What can hang from each mark
Q484: Q957
Q418: Q150 Q957
Q150: Q534
Q861: Q469
Q469: Q957
Q720: Q418
Q534: Q957
Q957: Q418 Q469 Q484 Q534

Every row comes from one small tree of marks. The marks that hang from a mark follow it in brackets, in the order of their numbers. Every link used is in the known rows. Which tree was each row made from?
Known rows
Q484{Q957{Q469}}: [-3.31 -0.68  0.72 -1.85 -0.71  1.96  1.98 -2.10  6.82  0.15 -0.64  0.31
  3.08 -0.06 -0.79  2.34 -2.79 -0.41]
Q861{Q469{Q957{Q418{Q150} Q484 Q534}}}: [ 2.04 -0.54 -0.28  0.46 -1.11 -0.21 -0.31  1.04 -2.59  1.69  1.68 -3.17
  1.35 -0.03  1.08 -2.27  5.93  0.77]
Q720{Q418{Q150 Q957{Q469 Q484 Q534}}}: [ 0.10  1.42  0.51  2.80 -0.99 -1.11  5.03 -1.49 -3.78 -2.90  0.97 -1.09
 -0.40  0.00  0.14 -0.60  2.80  1.00]
Q534{Q957{Q418{Q150} Q469}}: [-1.68  1.32  1.45 -1.54  1.55 -2.14 -1.44 -2.10 -0.71 -0.14 -0.73  3.94
  0.63  0.31  0.13 -1.34  0.09 -0.67]
Q957{Q418 Q534}: [ 0.36 -1.52  0.03 -1.12 -1.04  1.12 -3.80  1.72 -4.19  0.86 -3.23  0.38
 -0.50  0.33  0.56  0.20 -1.66  0.35]
Q861{Q469{Q957}}: [-0.93 -1.38 -1.73 -0.52  0.29  0.90 -1.84  1.31  4.62 -0.31  2.45 -0.85
  1.99 -1.23 -0.59  0.56 -3.07 -1.83]
Q861{Q469{Q957{Q534}}}: [-0.20 -1.44 -1.62 -0.47 -0.85  1.05 -2.75  1.86 -0.08  0.36  2.04 -2.19
  1.80 -0.84 -0.22 -0.14 -0.49 -0.85]
Q418{Q150{Q534} Q957{Q469}}: [-0.81  0.55 -0.77  0.84  2.04 -2.01  0.85 -2.78 -0.70  2.56  0.06  0.87
 -1.33 -0.79  0.20  0.19 -2.30 -0.04]
Q534{Q957}: [-0.70 -0.12  1.02 -1.04  1.28 -0.04 -3.26  0.54 -0.57 -1.60 -0.52  2.20
  0.39 -0.63 -1.38  0.76 -6.27 -2.42]
Q720{Q418{Q957}}: [-0.41 -0.69 -0.85  1.14  0.70  0.28  0.90  0.65 -1.08 -4.95 -0.62  3.74
 -1.44 -1.60 -1.68  1.04 -6.02 -2.04]
Q720{Q418}: [-0.07 -1.66 -1.22 -0.48  0.56  1.32 -0.36  0.64  1.46 -3.97 -1.43  1.76
  0.60 -0.55 -1.22  2.87 -5.93 -2.11]
Q484{Q957{Q418{Q150} Q469}}: [-2.31 -0.86  1.00 -2.51  0.07 -0.01  1.46 -3.29  4.30  0.92 -1.94  1.95
  3.48 -0.13  0.13 -0.02  1.17 -0.12]
Q534{Q957{Q418{Q150} Q469 Q484}}: [-0.48  2.36  2.40  0.11  0.58 -1.51  1.31 -1.50 -0.71  0.26  0.19  1.34
  0.10  1.13  0.49 -1.32  2.57  0.58]
Q861{Q469}: [-0.30 -1.81 -0.60 -0.47  0.73  0.79 -1.38 -0.18  1.14  2.16  0.60 -2.36
  3.60 -1.08  0.20  1.30 -5.24 -2.20]
Q469{Q957{Q418{Q150} Q534}}: [ 0.34 -1.49 -1.04 -1.64 -0.49 -0.80 -4.17  1.69 -1.07 -1.30 -1.29  1.12
 -0.26 -0.44  0.25 -1.77  1.42  0.47]
Q484{Q957{Q418{Q150} Q469 Q534}}: [-1.64 -0.93  1.33 -2.51 -1.04  0.11  0.61 -2.84 -0.29  1.46 -2.35  0.74
  3.20  0.21  0.57 -0.73  3.78  0.93]
Q469{Q957{Q418 Q484}}: [ 0.41  0.18 -0.36  0.35 -1.29  1.87 -0.07  3.23  3.94 -2.01 -0.12  0.43
 -2.68  0.62 -0.29  0.19  0.19  1.09]

Write each row's tree
[-1.12  2.80  2.17  0.42 -0.44  0.60  1.63 -0.18 -0.43 -0.37  0.09  2.23
 -1.63  1.78  0.00 -0.12  1.31  1.02] : Q534{Q957{Q418 Q469 Q484}}
[-0.61  1.21  0.22 -0.92  2.81 -1.97 -1.57 -3.16 -1.35  2.67  0.20  2.17
 -0.18  0.23 -0.54  0.81 -1.40 -0.95] : Q418{Q150{Q534{Q957{Q469}}}}
[ 0.93  1.80 -0.82  2.99  1.11 -1.06  6.11 -2.59 -1.91 -0.50  0.84  0.86
 -2.43  0.13 -0.42  1.08  1.25  0.47] : Q720{Q418{Q150{Q534} Q957{Q469 Q484}}}
[ 1.76 -0.10 -0.79 -0.73  3.43 -1.60 -1.49 -2.07 -4.99 -1.27 -0.91  4.79
 -0.81 -0.68 -2.14  1.71 -2.81 -2.97] : Q720{Q418{Q150{Q534{Q957}}}}
[ 0.48 -0.15 -0.81  1.21 -0.67  1.68  1.24  1.72  4.65 -0.14  3.35 -3.63
  1.21 -0.38 -0.29  0.71 -0.76 -0.63] : Q861{Q469{Q957{Q484}}}
[-0.26 -0.98 -1.23 -1.24 -1.44  1.19 -3.98  3.24 -0.57 -1.71 -1.36  1.94
 -2.23  0.17 -0.22 -0.59  0.53  1.00] : Q469{Q957{Q418 Q534}}
[ 0.39  0.64  1.24  0.33 -1.49 -0.40  1.18 -0.74 -2.03  2.16 -1.27 -3.22
  1.04  1.52  2.07 -0.90  4.33  2.38] : Q957{Q418{Q150} Q469 Q484 Q534}
[-1.32  2.46  2.03  0.90 -0.18  0.54  1.93 -0.45  1.60 -0.79  1.46 -0.25
 -0.21  1.17 -0.53  1.08 -1.47  0.25] : Q534{Q957{Q469 Q484}}
[ 1.04  0.09 -0.31  0.34 -2.41  2.03 -0.78  3.60 -0.57 -1.30 -0.57 -0.84
 -2.78  1.01  0.09 -0.50  2.77  2.06] : Q469{Q957{Q418 Q484 Q534}}
[ 0.75 -0.30 -0.43  0.79 -2.28  1.84 -0.96  3.29  1.41 -1.78  0.85 -3.46
 -1.43  0.49 -0.31  0.70  0.06  1.09] : Q469{Q957{Q484 Q534}}
[ 0.31 -1.30  0.39  0.47  0.31 -2.08 -2.24 -0.11 -4.99 -0.16 -0.87 -1.17
  0.74 -1.90  0.27 -1.62 -3.11 -0.91] : Q418{Q150 Q957{Q534}}
[ 1.03  1.06 -0.06  0.49  0.68 -0.17  2.14 -1.96 -0.32  4.51 -1.31 -1.38
 -1.27  1.63  1.50  0.86  2.61  1.87] : Q957{Q418{Q150{Q534}} Q469 Q484}
[ 1.68 -0.42 -0.06  0.11 -1.46  0.03 -1.08  2.23 -1.13 -0.81 -0.52 -1.81
 -1.16  0.40  0.65 -1.66  4.08  1.49] : Q469{Q957{Q418{Q150} Q484 Q534}}
[ 2.75 -0.13 -1.46  0.62  1.03 -0.14  0.77 -0.21 -0.65  4.17  1.41 -1.42
 -0.60  0.04  0.49 -0.57  4.30  0.19] : Q861{Q469{Q957{Q418{Q150{Q534}} Q484}}}
[ 2.29 -0.10 -1.29  0.17  0.73  0.04 -0.45  1.04  0.96  1.78 -0.61  0.33
 -3.15  0.49  0.10 -0.01  2.34  1.06] : Q469{Q957{Q418{Q150{Q534}} Q484}}
[-0.96  1.35  1.32  2.28  0.13 -1.62  3.88 -1.50  1.98 -0.17  1.55 -2.42
  0.44 -0.46  0.83 -0.75 -1.05  0.51] : Q418{Q150 Q957{Q469 Q484}}
[ 1.28 -0.39 -0.37  0.39  0.10 -0.27  0.96  0.62  2.19  0.98  2.05 -1.87
  1.68 -0.45  0.74 -1.61  3.32 -0.34] : Q861{Q469{Q957{Q418{Q150} Q484}}}
